Known rows, with every way that one mark hangs from another:
k_741[k_34[k_129[k_480 k_704 k_894]]]: [ 27 -13  -8  -6  -7 -11  14  -8  14  -1  16   3   7  -3   8 -15  38  -6
  24 -21   0  -3  46   1 -18]
k_89[k_254[k_793[k_628]]]: [ 11 -20  -9  10   5  13  27  -4   4   8  -7  20 -11   5  13 -15  32   3
   3   2 -13   3   4   2  -8]
k_741[k_34[k_129]]: [ 17 -16 -10   4  -1  -3  24  -2  15   7   9   6   2  -2  13  -9  36   1
  19  -7   7 -14  31   7   1]
k_89[k_254[k_793[k_628[k_480]]]]: [  9 -19  -7  21   4  19  29  -9   8   6 -13  16 -13   1  13 -13  35   1
   5   0 -10  -7   9   0  -9]
k_129[k_34 k_704 k_894]: [ 39  -1   8 -14   7 -14  10 -13  20  17  25  15   1 -18  -4 -27  34  -2
  18 -21   2  30  51  -6 -23]
k_34[k_129[k_704] k_741]: [ 29   5  -6  -7 -15  -8  29  -1  13  -3   5   0  34 -11   2  -3  29   4
  17  19  -9  -3  43  15 -16]
k_741[k_34]: [ 19 -22   5   3   0   1  22  -3  15  13  13  14  -5 -14  17 -10  38   7
  17 -13   1 -10  30   4   4]
k_254[k_89]: [ 22 -17  10   0  -9   8  26  -2  24  26   1  21  -7  -7  25   0  32   5
  17  -3  -7  -6  24  18 -12]
k_628[k_480 k_793[k_254[k_89]]]: [  6 -10  13  25  -6  11  35  -2  42  20  -9  11 -16 -16  20  -2  41  -3
  25 -11  21 -41  41   6 -22]
k_89[k_254[k_793[k_628[k_480[k_129]]]]]: [  9 -20  -8  21   4  18  24 -10   8   9 -10  16 -17  -1  11 -10  35   0
  11  -2  -4  -9  14  -3 -15]
k_793[k_628[k_480[k_129[k_704 k_894]]]]: [ 19  -6  -2  10  -8  10  25   7  28  12   7  11  -4 -17   4 -12  31   0
  22 -26  11  -2  35  -3 -27]
k_89[k_254]: [ 24 -19  -4   6   3   8  28 -15   5  18   3  14  -9   0   4  -9  29   2
  11   7 -13   6   0   1   4]
k_129[k_704 k_894]: [ 37   5   8  -7  -2  -8  25 -10  19  17  16  11   6 -21   1 -18  29  -5
  23 -13  -3  22  38   5 -19]
k_894[k_704]: [ 28  -5   7 -12   4  -4  42  -1  32   8   4   9  15 -20  11 -10  30  17
  19   2  -7  12  28  18  -4]
k_793[k_628]: [ 14 -16  -7   1  -8   7  33  20  22  12   6  19  -1  -3  13 -11  26  10
   9 -13  -2   5  13   6 -11]
k_704[k_129 k_894]: [ 29 -13  17  21  -2  -2  24  -8   1  -4  10   9  -4  -6  14  -2  23  -5
  23  -7   7  -8  31   7   3]
k_89[k_254[k_793]]: [ 15 -18  -4  14   8  10  28 -19   4  11 -10  17 -12   0  14 -10  33   2
   7  10 -13  -2  11   3  -3]
k_741[k_34[k_129[k_480 k_704]]]: [ 22 -18 -10  -7  -7  -6  20  -5  11  -5   9   3   7  -5  15  -9  39   3
  19 -15   0  -6  47   5 -12]
k_894[k_704[k_129[k_34 k_480]]]: [ 31 -16   4 -12   9  -4  28  -4  25 -10   9   7  14 -14  12 -11  32  13
  19  -8  -8   8  51   7  -7]
k_34[k_129]: [ 17  -4 -17   7  -4  -5  37  -1  23  10  -1   4   9   5   9  -2  24   0
  16   5   5  -9  25  14  -9]
k_480[k_129]: [ 21 -16   0   7  -2  -1  25  -5  23  22  10  13  -9 -18  10   1  27   5
  26  -6   9  -8  33   4 -14]
k_628[k_480[k_129] k_793]: [ 13 -14   6  30  -1   3  28 -15  36  20  -9   5 -15 -31  14   7  38  -8
  34 -11  29 -42  54  -2 -20]
k_741[k_34[k_129[k_704[k_894]]]]: [ 26 -10   1  -2  -4 -10  19  -8   6  -1  14   5   5  -6  11 -13  37   1
  21 -12   9  -2  41   9  -6]
k_254[k_89 k_793[k_628]]: [  6 -18   4   6  -7  16  24  13  22  15 -11  29 -10   0  36  -6  36   5
   7  -9  -7 -10  29  18 -27]
k_894[k_704[k_129[k_34[k_741] k_480]]]: [ 32 -16   7 -13   2  -4  24  -1  23 -14  10   6  24 -16   9  -9  33  13
  19  -1 -13   2  52   5  -9]
k_628[k_793[k_254]]: [ 11 -10   5  10   0  -3  36   7  32  19   4  15 -10 -13  12  -9  31   2
  21  -6  16 -18  30   6 -14]
k_129[k_480 k_894[k_704]]: [ 31 -13   2  -9  -7 -10  24  -7  34   6  10   6   9  -6   8 -13  28   1
  27 -20 -12  10  32   3 -26]

Rows:
[ 31   7  -5  -6  -9 -15  25  -1  27   4  11  -2  37  -4  -5 -10  26  -2
  27  14  -9  -5  31  12 -20]
k_34[k_129[k_894[k_704]] k_741]
[  8 -13  -2  -5 -12  16  33  33  30  18  12  27  -9   8  15 -17  29  14
   8 -19  -1   1   6  11 -25]
k_793[k_254[k_89] k_628]
[ 30  -4 -10  -7 -18 -16  21  -1  27  -6   8  -4  37   5   1  -6  27  -2
  27   4 -16  -9  36   7 -30]
k_34[k_129[k_480 k_894[k_704]] k_741]
[ 23  -9  -7  -5  -1  -6  24  -5  11   3  11   5   7 -11  11 -12  39   3
  18  -8   5  -3  42  10  -3]
k_741[k_34[k_129[k_704]]]
[ 30 -12   4  -7   2   0  37  -1  25 -10   3   5  18 -16  14  -5  30  10
  22  -2 -11   3  42  13  -3]
k_894[k_704[k_129[k_480]]]
[ 33 -10   7   8   5  -4   7  -5  13   5  22  12   9 -11  -1 -13  29  -8
  23  -5  -3  -4  47  -7  -7]
k_704[k_129[k_34[k_741] k_894]]
[ 23 -27  -3   6   2   3  17  -4  14  -6   8  10  -3  -4  14  -5  30   0
  14 -14  -2  -7  52  -5  -7]
k_704[k_129[k_34 k_480]]
[  7 -12  12  24  -5  10  28  -5  42  25  -3  11 -22 -22  17   2  41  -4
  34 -15  29 -45  48   2 -31]
k_628[k_480[k_129] k_793[k_254[k_89]]]
[ 26   2 -10   6 -14 -11  20  -1  21   9  10   1  26   2  -3  -5  24  -9
  24  11  -6 -13  27   6 -20]
k_34[k_129[k_894] k_741]
[  5 -14  -1  10 -13  23  30  24  37  19   7  20 -16  -1  13 -11  34  10
  18 -26  12 -18  21   4 -34]
k_793[k_254[k_89] k_628[k_480[k_129]]]
[  3 -18   5  19  -7  21  22   5  29  15 -15  23 -16  -7  34  -1  40   3
  15 -13   4 -25  40  13 -34]
k_254[k_89 k_793[k_628[k_480[k_129]]]]
[ 12 -19  -7  13  -4  11  22   9  30  12   6  14 -11 -10   8 -10  34   6
  16 -24  14  -9  33  -6 -22]
k_793[k_628[k_480[k_129[k_34]]]]
[ 15 -24 -13   2  -8  -4  20  -3  16   0   6   4   3   4  17  -6  37   1
  18 -14   2 -18  37   3  -8]
k_741[k_34[k_129[k_480]]]
[ 28   6 -12  -4   2 -14  32  -5  31  10   8   1  17   0   0 -13  24  -4
  27  -1   2   4  25  14 -17]
k_34[k_129[k_894[k_704]]]
[  3  -9  -7  16 -10  20  42  27  33   8   4  14  -6   0   7 -17  30  12
   9 -22   9 -12  14   0 -20]
k_793[k_254 k_628[k_480]]
[ 39  -6   9 -11   0 -13   0 -12  18  18  30  13   5 -26  -7 -17  32  -1
  29 -13   5  13  57  -9 -32]
k_480[k_129[k_34[k_741] k_704 k_894]]
[ 36  -9   8 -11   5 -14   4  -8  31  18  27  12   8 -20  -6 -16  31   4
  33  -9   4   6  47  -6 -28]
k_480[k_129[k_34[k_741] k_894[k_704]]]
[ 32 -18  13  -4 -18  -9  23 -12   7  -8   5   6   3  -9  17  -6  29   5
  17 -21  -5  13  45   5 -26]
k_129[k_480 k_704[k_894]]
[ 34 -10   4 -10  11 -14  10 -11  33  22  26  14  -5 -18  -2 -18  30   3
  32 -19  11  13  44  -4 -27]
k_480[k_129[k_34 k_894[k_704]]]
[  9  -8   2   3 -13  21  30  23  33  15   9  19 -11  -8  11 -14  36  11
  17 -26  10  -9  29   5 -36]
k_793[k_254[k_89] k_628[k_480[k_129[k_704]]]]
[ 17 -18   2  21   1   8  22 -15  31  17   2   6 -14 -19   9  -2  37   3
  23 -15  18 -21  49  -6 -17]
k_628[k_480[k_129[k_34]]]
[ 22 -33   0  -4 -13  -5   8  -3  19   0  10  11   8   0  12  -5  34  10
  10 -10 -12  -6  47 -10 -24]
k_129[k_34[k_741] k_480]
[  6 -14  -3  21   4   9  17   1  28  10  -4  17 -14  -8  16 -16  37  -1
  15 -22  12 -14  44  -4 -32]
k_254[k_793[k_628[k_480[k_129[k_34 k_894]]]]]
[ 31 -15   5   1  -1 -11   0  -9  24  24  27  15  -3 -14  -4 -11  30  -3
  30 -12   7  -1  44 -11 -28]
k_480[k_129[k_34[k_741] k_894]]
[ 40 -15   8 -17 -11 -15  -2 -12  17   0  23   9  16 -11  -1 -20  35  -1
  19 -21 -14  18  62 -14 -39]
k_129[k_34[k_741] k_480 k_704 k_894]
[ 20 -20 -13   3  -7  -9  13  -6  18   4  13   4   0   5  10 -11  36  -8
  24 -21   2 -14  35  -1 -14]
k_741[k_34[k_129[k_480 k_894]]]
[  4 -12   0  10 -15  24  36  26  37  16   3  20 -11   4  16 -14  35  11
  10 -23   5 -14  14   7 -27]
k_793[k_254[k_89] k_628[k_480]]
[  3 -11  -8  16  -9  18  36  25  35  12   9  14 -12  -4   4 -15  29  11
  16 -24  15 -15  19  -3 -27]
k_793[k_254 k_628[k_480[k_129]]]
[ 32   0  -9  -8 -22 -14  17  -6  16  -7  10  -3  33  -1  -2  -6  28  -8
  24   2 -14  -2  47   3 -34]
k_34[k_129[k_480 k_704 k_894] k_741]
[ 12 -13  10   5  -4   0  32   6  34  25   3  20 -13 -11  19  -6  35   1
  22  -7  13 -20  30  11 -20]
k_628[k_793[k_254[k_89]]]
